Every row comes from one small tree of marks. The marks that hang from a mark follow it in brackets, in the order of their numbers. Every link used is in the known rows. Which tree was each row made from?
Known rows:
Q_585(Q_531(Q_28(Q_352) Q_729)): [ 1.24 -4.15  1.69 -0.35  1.77 -2.41 -1.59 -0.66  0.57  3.18  0.09 -1.44
  0.64 -0.83  0.35 -3.73 -0.79 -1.10  0.89 -3.77  1.18  2.02]
Q_775(Q_374(Q_531)): [-0.64 -0.64  2.84  0.50  1.56  2.24  0.83 -0.66  0.37  0.58 -0.18  0.38
 -0.16  1.82  1.07 -0.03  0.84  1.12 -0.22  0.08 -1.74  2.32]
Q_585(Q_531(Q_28(Q_352) Q_374 Q_729)): [ 2.43 -5.97  2.34 -0.02  1.08 -2.09 -0.09 -0.90 -0.24  3.50 -0.67 -1.23
  1.53 -1.50 -1.25 -4.45 -0.89 -0.59  2.16 -4.61  2.18  0.70]
Q_531(Q_585 Q_729): [ 1.40 -2.04  0.41 -0.32 -1.44 -0.18 -0.84  1.26 -1.66  0.30  1.04 -0.79
 -0.16  0.42  0.58 -1.35  1.37 -0.10 -0.71  2.05  0.71  2.36]
Q_775(Q_374): [-0.69 -0.22  0.93  1.01  1.74  1.42 -0.51 -0.22  0.80 -0.98 -0.71 -0.02
 -0.61 -0.01  0.80  0.50 -0.25  1.24  0.01 -1.00 -0.22  0.49]
Q_28(Q_352): [ 0.43 -1.47  0.67 -0.87  0.70 -0.19 -0.29 -1.44  0.11  0.31  0.80 -1.50
  0.23 -0.97  0.99 -0.92  1.03 -0.76  0.49 -1.12 -0.05  1.06]
Q_627(Q_600): [ 1.31  0.95 -0.67  0.48  1.68 -0.50 -0.14 -0.36  0.11 -1.17 -0.25  0.34
 -1.15 -1.61 -1.19  0.79  0.95  0.32  0.64 -1.24  0.26 -1.63]
Q_585(Q_531(Q_374)): [ 1.42 -2.02  1.19  1.24 -0.04 -1.02  0.71 -0.60 -0.76  1.01 -2.51  0.02
  0.71 -0.69 -2.12 -0.86 -2.74 -0.63  1.21 -2.19  0.78 -1.86]
Q_585(Q_531(Q_28 Q_374)): [ 1.92 -3.77  1.38  1.05  0.68 -1.44  0.45 -0.65  0.17  2.89 -3.27  1.79
  1.64 -0.40 -1.66 -1.74 -3.16 -0.41  0.86 -3.48  1.26 -1.70]
Q_531(Q_28(Q_352(Q_729)) Q_374 Q_585): [ 3.72 -4.60  2.09 -1.35 -0.27  0.90 -1.32 -1.54 -2.05  3.35 -1.57  0.33
  1.87 -1.51  1.92 -2.77  0.13 -0.06 -0.94 -0.72  2.26  0.12]
Q_775(Q_374(Q_531(Q_28(Q_352)))): [ 0.28 -4.03  3.57 -0.62  2.90  1.52  0.04 -2.18  1.70  2.91 -0.10  0.59
  1.20  1.30  2.65 -1.87  1.44  0.73 -0.23 -2.23 -1.31  3.50]
Q_531(Q_28 Q_729): [ 0.38 -2.60  0.69 -0.39  0.35 -0.59 -0.50  0.87  0.39  2.10  1.20  0.21
  0.49  0.07 -0.13 -2.73  1.05  0.83  0.42 -1.42  1.09  1.54]
Q_585(Q_531): [ 0.42  0.09  0.46  0.91  0.65 -1.39 -0.65 -0.27  0.11  0.56 -1.88 -0.04
 -0.19 -0.06 -0.56 -0.19 -2.73 -1.38  0.00 -1.33 -0.17 -0.44]
Q_600(Q_531(Q_28 Q_374 Q_585 Q_729)): [ 4.23 -5.24  0.14  0.66 -2.29 -1.62  0.02  1.31 -1.30  2.29  1.10  0.55
  0.33 -1.54 -2.12 -2.39  1.82 -0.05  0.48 -1.71  2.86  1.17]
Q_352(Q_729): [ 0.35  1.85  0.86 -0.36  0.04  0.96 -1.17 -0.21 -1.70  0.52 -0.15 -0.72
 -0.72 -0.76  0.60 -0.71 -0.35  0.33 -0.41  0.78  0.73 -0.77]
Q_600(Q_531(Q_28 Q_585 Q_729)): [ 3.07 -3.38 -0.42  0.20 -1.79 -1.86 -1.23  1.38 -0.42  1.87  1.69  0.68
 -0.42 -0.79 -0.65 -1.67  1.99 -0.67 -0.48 -1.00  1.91  2.62]
Q_585(Q_531(Q_28)): [ 0.82 -1.93  0.71  0.75  1.13 -1.90 -1.01 -0.49  1.25  2.54 -2.60  1.55
  0.93  0.32  0.00 -1.14 -2.88 -1.01 -0.39 -2.70  0.33 -0.32]
Q_775(Q_374(Q_531(Q_585 Q_729))): [ 0.79 -2.79  3.17 -0.01  0.27  2.03  0.06  0.57 -1.09  0.78  0.94 -0.45
 -0.60  2.27  1.70 -1.23  2.21  1.05 -1.09  2.25 -0.99  4.80]
Q_374(Q_531(Q_729)): [ 0.22 -1.37  2.43 -0.68 -0.57  0.59  0.98  0.71 -1.22  1.76  2.59 -1.26
 -0.25  1.71 -0.23 -2.47  2.17  0.39  0.43  1.17 -0.80  3.11]
Q_627(Q_600(Q_531(Q_28))): [ 3.08 -0.33 -1.58  1.05  1.22 -2.20 -0.69 -0.33  1.12  0.44  0.27  1.63
 -1.43 -2.84 -2.38  0.42  1.69 -0.42  0.80 -4.21  1.30 -1.41]
Q_374(Q_531): [ 0.23 -0.47  1.89 -0.63 -0.22  0.83  1.20 -0.28 -0.41  1.62  0.45  0.32
  0.29  1.86  0.39 -0.58  1.21 -0.09 -0.49  1.07 -1.52  1.87]
Q_729(Q_352): [-0.67  0.58 -0.68  0.75 -1.87 -0.15 -0.31  0.07 -2.40  0.90 -0.01  1.64
  0.18 -0.73 -0.39  0.57 -0.12  0.09  0.10  0.33  0.75 -0.42]

Write each row's tree:
[ 2.33 -4.07  1.01 -0.09 -1.93  0.23  0.43  1.03 -2.47  0.70  0.37 -0.75
  0.45 -0.39 -0.94 -2.08  1.19  0.45  0.56  1.20  1.84  0.88]
Q_531(Q_374 Q_585 Q_729)
[ 2.31 -5.18  1.97  0.19  1.35 -1.75 -0.10 -1.88  0.53  3.25 -2.57  0.17
  2.05 -1.22 -0.64 -2.57 -2.11 -1.20  1.20 -4.63  1.38 -0.70]
Q_585(Q_531(Q_28(Q_352) Q_374))
[-0.07 -3.46  3.61  0.19  1.79  1.45  0.19  0.08  0.88  2.68  1.10  0.58
  0.15  1.76  0.95 -2.75  1.66  1.74  0.11 -1.46 -0.62  3.78]
Q_775(Q_374(Q_531(Q_28 Q_729)))
[ 5.02 -1.68 -1.28  1.35 -0.87 -1.27  0.34  0.09 -1.52 -1.04 -0.42  0.78
 -1.23 -3.26 -3.12  1.11  1.80 -0.40  0.99 -1.52  2.15 -1.69]
Q_627(Q_600(Q_531(Q_374 Q_585)))
[ 1.35 -4.00  0.93  1.62 -1.40 -2.00 -0.32  0.53 -2.87  4.12 -1.32  1.82
  1.37 -1.27 -2.69 -3.17 -2.00  0.21  1.85 -3.03  2.86 -0.81]
Q_585(Q_531(Q_28 Q_374 Q_729(Q_352)))
[ 0.71 -2.75  1.15  0.74  0.99 -2.14 -1.09  0.45  0.46  2.74 -0.81  0.11
  0.32  0.19 -0.83 -2.80 -1.69 -0.58  0.35 -2.68  1.11  1.08]
Q_585(Q_531(Q_28 Q_729))
[ 2.14 -5.32  0.47  0.49 -3.29 -0.36 -0.31  0.99 -3.63  3.57 -0.30  2.62
  1.79 -0.65 -0.96 -2.40  0.57  0.89  0.25  0.12  2.88  0.59]
Q_531(Q_28 Q_374 Q_585 Q_729(Q_352))
[ 3.80 -2.69 -0.45  0.78 -2.61 -0.72  0.70  0.29 -1.77  0.05 -0.13  0.36
  0.00 -1.56 -2.06  0.32  1.03 -0.71  0.33 -0.33  1.84 -0.24]
Q_600(Q_531(Q_374 Q_585))
[ 2.82 -3.50  2.63 -0.10  1.58 -0.70 -1.09 -2.09 -1.23  3.80 -2.64 -0.47
  1.26 -1.97  0.17 -3.50 -2.46 -0.71  0.64 -3.73  2.21 -1.30]
Q_585(Q_531(Q_28(Q_352(Q_729)) Q_374))
[ 1.99 -5.30  1.36 -0.66  0.79 -0.35  0.64 -1.69  0.37  2.71 -0.45  0.17
  2.08 -1.15  0.10 -2.49  0.49  0.19  1.31 -3.38  1.54 -0.22]
Q_531(Q_28(Q_352) Q_374)
[ 4.37 -1.50 -1.65  0.97  0.27 -2.08 -1.28 -0.07  0.34  0.52 -0.52  2.41
 -1.15 -2.29 -1.05  0.80  1.69 -0.85 -0.79 -2.20  1.52 -0.18]
Q_627(Q_600(Q_531(Q_28 Q_585)))
[ 1.11 -3.85  2.85 -1.62  1.15  0.07  0.49 -1.89  0.92  3.86  0.57  0.44
  1.62  1.34  1.87 -2.25  1.70 -0.33 -0.33 -1.27 -1.10  2.98]
Q_374(Q_531(Q_28(Q_352)))
[ 2.38 -5.90  3.09 -2.05 -0.26  0.07 -0.37 -0.59 -0.63  4.03  1.61 -0.30
  1.37  1.63  2.38 -3.65  2.93 -0.43 -1.16  0.70 -0.28  5.55]
Q_374(Q_531(Q_28(Q_352) Q_585 Q_729))
[ 2.25 -5.21  1.33 -1.47 -0.13 -0.70 -1.63 -0.23 -0.34  2.71  1.07 -0.64
  1.10 -0.11  2.12 -3.14  1.89 -0.42 -0.56 -0.55  1.20  3.49]
Q_531(Q_28(Q_352) Q_585 Q_729)
[ 2.86 -4.99  0.73 -0.01 -1.29  0.20  0.22 -0.10 -0.40  2.52 -2.25  2.58
  2.39  0.16  0.08 -1.04 -0.59  0.47 -0.56 -0.44  1.24 -0.32]
Q_531(Q_28 Q_374 Q_585)
[ 3.18 -6.42  1.37 -0.86 -0.35 -0.10 -0.05 -1.47 -0.36  2.72 -1.48  1.01
  2.53 -0.60  1.17 -2.10  0.40 -0.29 -0.33 -1.50  1.36  0.82]
Q_531(Q_28(Q_352) Q_374 Q_585)
[ 2.31 -3.50  0.27 -0.47  0.25 -2.27 -1.05 -0.17  0.32  2.25  3.16 -1.81
 -0.42 -2.37 -0.71 -3.10  2.84 -0.71  1.45 -4.03  2.11  2.43]
Q_600(Q_531(Q_28(Q_352) Q_729))
[ 3.20 -1.07 -1.10  0.92  0.94 -2.56 -0.80  0.90  0.38  0.73  2.17  0.07
 -2.04 -3.07 -3.02 -1.55  2.75  0.12  1.65 -4.31  2.24  0.01]
Q_627(Q_600(Q_531(Q_28 Q_729)))
[ 2.85 -3.13  3.49 -2.21  0.10  1.40 -1.34 -1.84 -1.64  4.36 -0.29  0.50
  1.25  1.03  3.71 -2.60  1.36 -0.57 -2.61  1.26 -0.21  3.40]
Q_374(Q_531(Q_28(Q_352(Q_729)) Q_585))
[ 3.94  0.38 -1.83  1.05 -0.36 -1.65 -0.90  0.36 -0.73 -1.48  0.13  0.79
 -2.06 -2.60 -1.63  1.88  1.94 -0.99 -0.24 -0.62  1.13 -0.32]
Q_627(Q_600(Q_531(Q_585)))
[ 1.87 -2.08 -0.41  0.27 -0.66 -2.18 -0.63  1.18  0.24  1.81  2.42 -0.35
 -0.84 -1.48 -1.89 -2.26  1.84 -0.15  0.93 -2.91  1.88  1.67]
Q_600(Q_531(Q_28 Q_729))
[ 2.83 -5.83  1.30 -0.27 -1.37 -0.19  0.14  0.85 -1.26  2.69 -0.21  1.07
  1.58 -0.11 -0.47 -3.02  0.88  0.77  0.21 -0.11  2.15  1.16]
Q_531(Q_28 Q_374 Q_585 Q_729)
[ 0.85 -4.10  0.45  0.73 -2.00 -0.57  0.35  0.77 -2.90  3.64  0.51  1.93
  1.45 -1.25 -2.11 -2.82  0.46  1.39  1.71 -1.80  2.95 -0.42]
Q_531(Q_28 Q_374 Q_729(Q_352))
[-1.19 -0.99  2.49  1.00 -0.40  1.60  0.25  0.60 -2.84  1.77  1.75  0.55
 -0.60  0.98  0.04 -1.37  2.04  1.67  0.74  0.63 -0.20  3.34]
Q_775(Q_374(Q_531(Q_729(Q_352))))
[ 2.07 -3.55  2.01 -1.05 -0.90  0.71  0.19 -0.49 -0.08  3.38 -0.86  2.69
  1.77  2.80  1.99 -0.93  0.73 -0.16 -2.29  1.71 -1.28  3.01]
Q_374(Q_531(Q_28 Q_585))
[ 0.81 -2.00  1.49 -0.31 -3.22  0.59  0.11  1.13 -4.51  2.79  1.71  1.13
  0.14  1.51  0.28 -1.46  2.25 -0.09 -0.79  3.61 -0.01  3.83]
Q_374(Q_531(Q_585 Q_729(Q_352)))
[ 4.15 -3.11 -0.49  1.27  0.49 -2.33  0.55  0.73 -0.45  1.20  1.47  0.28
 -1.23 -3.74 -4.49 -2.23  2.72  0.74  2.86 -4.89  3.18 -1.50]
Q_627(Q_600(Q_531(Q_28 Q_374 Q_729)))
[ 1.50 -2.77  1.49  1.05 -0.26 -1.36  0.60  0.48 -1.49  1.19 -0.54 -1.49
 -0.09 -0.98 -2.90 -2.71 -1.46 -0.19  2.05 -1.95  1.64 -0.48]
Q_585(Q_531(Q_374 Q_729))
[ 1.44 -1.90  3.62 -2.00  1.24  1.25 -0.68 -1.99 -0.89  4.57  0.42 -0.31
  0.94  0.67  2.58 -3.07  1.41 -0.18 -1.07 -0.66 -0.20  2.35]
Q_374(Q_531(Q_28(Q_352(Q_729))))
[ 0.87 -1.89  2.83  0.30  0.37  2.38  0.16 -0.38 -0.45  0.65 -0.80  1.09
  0.18  2.55  2.20  0.55  0.89  0.46 -1.83  2.22 -1.75  3.53]
Q_775(Q_374(Q_531(Q_585)))
